Each row comes from the steps of one path. Every step used is in the known rows, and no mark comes twice. Write the path behind each row, first mark first.
Known rows
zikono -> viziva -> nuzo -> gepi: 38, -8, -33, -41, -31, -11, -17, -48, 2, -29, 8, 27, -8, 21, -20, 12, 65, 42, 13, -9, 3
duga -> rodizur -> zikono -> gepi: -33, -4, 49, 28, 28, 17, 19, 42, 21, 29, -3, -7, 33, 7, 27, -3, -78, -28, -17, 3, -11
duga -> rodizur -> zikono: -6, 5, 61, 29, 11, 7, 24, 31, 16, 16, 0, 16, -3, 7, 10, -25, -40, -25, 2, 29, -11
rodizur -> zikono -> viziva -> nuzo -> gepi: 19, -14, -29, -44, -35, 13, -13, -30, 7, -13, -6, 18, -33, 9, -34, -6, 35, 22, -3, 1, -8
duga -> boroz: 13, 26, 33, 13, 45, -18, 12, 7, -12, -20, 6, 7, -20, -1, 9, -29, 13, -14, 25, 21, -1
viziva -> nuzo: 25, 17, -11, -4, -2, -6, 2, -7, -22, -32, 11, 29, 2, 8, 7, 8, 36, 16, 28, -2, -1
viziva -> zikono -> gepi -> duga -> nebif: -67, -36, -44, -38, 16, -50, -32, -17, -60, 1, -10, -90, 46, -13, 6, 26, -31, -14, -26, -33, -5
rodizur -> zikono: -17, 1, 32, 1, -3, 12, 8, 19, 0, 4, 2, 2, -23, -17, -8, -45, -32, -43, -18, 14, -17
gepi -> duga: -10, 2, 5, -1, 23, -27, 2, 19, -24, -6, 34, -12, 4, -14, 9, 8, -6, -13, 14, 5, -4
rodizur -> zikono -> gepi -> nuzo -> viziva: -35, 16, 15, 41, -17, 71, 15, 11, 20, 35, -64, -11, -1, -23, 14, -37, -26, -26, -52, -5, 4
zikono -> gepi -> nuzo -> viziva: -17, 24, 11, 45, -7, 47, 10, -3, 15, 18, -50, 2, 24, -12, 31, -19, 0, -9, -37, -14, 14
boroz -> duga -> rodizur: 17, 7, 36, 44, -6, -22, 31, 33, 37, 19, 53, 20, 16, 8, -1, -35, -35, 10, 26, 17, 0
gepi -> zikono: 24, 7, 14, 6, 15, -7, -21, 15, 1, -21, 17, -4, -11, -33, -1, -11, -41, -33, 2, -2, -7
nuzo -> gepi: 8, -2, 9, -20, 2, -19, -23, -10, -11, -21, -1, -40, -6, -15, -5, -28, 15, 18, 9, 15, 7
gepi -> duga -> rodizur -> zikono -> viziva -> nuzo: 11, -6, -3, 2, -1, -1, 28, 10, 12, 17, 27, 64, 1, 38, -2, 52, 7, 4, 20, 2, -9
boroz -> duga -> rodizur -> zikono -> gepi: -27, -8, 32, 41, 1, 12, 35, 59, 48, 49, 35, -12, 25, -1, -2, -33, -101, -15, -8, 1, -10
zikono -> viziva -> nuzo -> gepi -> duga: 24, -14, -55, -50, -10, -27, -19, -31, -18, -20, 23, 4, -5, 12, -20, 50, 60, 48, 28, -10, 8
nuzo -> viziva -> zikono -> gepi -> duga: -44, -8, -61, -2, 35, -5, -26, -10, -45, -2, -33, -75, 18, 3, 29, 56, 36, 10, 9, -13, 17
nuzo -> viziva: 17, 25, -1, 28, 4, 17, -2, 1, -15, -23, -21, 13, -19, -3, 15, -8, 45, -4, 16, 16, 11
boroz -> duga -> nebif: 1, -7, -3, 4, -38, -35, 7, 13, -10, -1, 37, -6, -1, -29, -37, -65, -39, -15, -12, -7, -14
viziva -> nuzo -> gepi: 30, 7, -26, -25, -6, -17, -24, -21, -28, -41, -7, -19, -5, -2, -7, 6, 54, 54, 39, 8, 11
viziva -> nuzo -> gepi -> duga: 15, 0, -46, -35, 16, -34, -24, -7, -45, -31, 10, -43, -5, -7, -8, 41, 55, 59, 54, 4, 15
gepi -> zikono -> viziva: 34, -7, 6, -12, -12, 1, -17, -10, 26, -10, 35, 49, -12, -13, -14, -3, -33, -41, -25, -17, -12
rodizur -> zikono -> viziva -> nuzo -> gepi -> duga: 4, -20, -49, -51, -19, -3, -12, -16, -10, -7, 6, -4, -31, 5, -36, 31, 32, 29, 13, 0, -2

Which path is each row?
37, -17, -8, -35, -11, -11, -40, -26, 22, -16, 14, -2, -21, -23, -26, -4, -14, -6, -14, -10, 3
nuzo -> gepi -> zikono -> viziva
2, -7, 53, 16, -13, 15, 30, 7, 47, 27, 15, 69, -6, 30, -2, -14, -28, -36, -25, 14, -16
duga -> rodizur -> zikono -> viziva
-11, 14, -8, 23, -28, 26, -5, -52, -3, 7, -65, -22, -13, 3, 14, -30, 67, 5, -30, 8, 20
gepi -> nuzo -> viziva -> zikono
34, 4, -45, -44, 29, -35, -8, -28, -22, -27, 14, 2, -23, 20, -19, 48, 82, 56, 57, 5, 12
zikono -> viziva -> nuzo -> gepi -> duga -> boroz
8, 34, 23, 44, -22, 38, 14, -14, 10, 7, -48, 25, -11, -10, 15, -39, 42, -4, -20, 9, 14
gepi -> nuzo -> viziva
35, 5, -19, -17, -27, -2, 8, -35, 7, -22, 24, 80, 4, 28, -4, 16, 45, 6, -2, -16, -7
zikono -> viziva -> nuzo
15, -24, -67, -57, -28, -46, -30, -39, -41, -28, 7, -7, 2, 2, -37, 40, 50, 42, 12, -21, -2
zikono -> viziva -> nuzo -> gepi -> duga -> nebif
52, 2, -35, -29, 4, -13, -50, -12, -20, -49, -4, -36, -18, -29, -17, 21, 17, 41, 42, -2, 11
viziva -> nuzo -> gepi -> zikono
-33, -2, -41, 6, 14, 10, -24, -25, -24, -7, -46, -52, 17, 9, 30, 18, 37, 2, -7, -11, 16
nuzo -> viziva -> zikono -> gepi
-38, 3, 74, 44, -3, 39, 38, 26, 50, 58, -27, 3, 38, -1, 25, -32, -84, -27, -54, -2, -6
duga -> rodizur -> zikono -> gepi -> nuzo
28, -9, 2, -16, -22, 8, 3, -19, 26, 1, -10, 34, -14, 34, -17, 17, 24, 38, 16, 14, 1
duga -> rodizur -> zikono -> viziva -> nuzo -> gepi
-6, 7, -29, 11, 1, 2, -21, -37, -33, -21, -42, -31, -20, 11, 16, -4, 76, 5, 8, 13, 15
nuzo -> viziva -> zikono
-8, -12, 19, -10, -27, 17, 15, -6, 27, 14, 15, 53, -30, 4, -22, -35, -20, -51, -45, 0, -22
rodizur -> zikono -> viziva
-28, 20, 48, 69, 3, 67, 30, 26, 39, 50, -67, 8, 19, 3, 33, -16, -38, -13, -34, 8, 10
duga -> rodizur -> zikono -> gepi -> nuzo -> viziva
55, 1, -28, -17, -18, 2, -16, -23, 12, -30, 30, 68, -12, 3, -13, 33, 8, -8, 4, -25, -5
gepi -> zikono -> viziva -> nuzo
-48, 0, 43, 18, -17, 45, 21, 14, 31, 43, -26, -15, 18, -24, 10, -54, -78, -42, -74, -15, -13
rodizur -> zikono -> gepi -> nuzo
-22, -3, 42, 22, 29, -8, 22, 50, -1, 25, 15, -8, 1, 2, 11, 12, -40, -19, 15, 27, -8
gepi -> duga -> rodizur -> zikono
4, 8, -1, -22, 64, -46, -15, 9, -34, -19, 4, -67, -29, -14, -5, 6, 36, 28, 50, 29, 16
nuzo -> gepi -> duga -> boroz
-56, -12, 0, -6, 28, 5, 4, 45, -13, 25, 15, -43, 14, -23, 8, 10, -71, -37, -21, -10, -13
rodizur -> zikono -> gepi -> duga
-28, -3, 27, 23, 51, -23, 14, 45, -1, 20, 25, -18, 61, 10, 41, 49, -50, 1, 17, -7, 3
zikono -> gepi -> duga -> rodizur
-38, -6, -8, -4, 39, -20, -1, 30, -20, 6, 27, -36, 39, -14, 25, 30, -44, -15, -1, -21, -3
zikono -> gepi -> duga
31, -5, -1, 22, -47, 14, 43, 9, 56, 29, 45, 81, -10, 34, -33, -12, -15, 13, 11, 3, -11
boroz -> duga -> rodizur -> zikono -> viziva -> nuzo
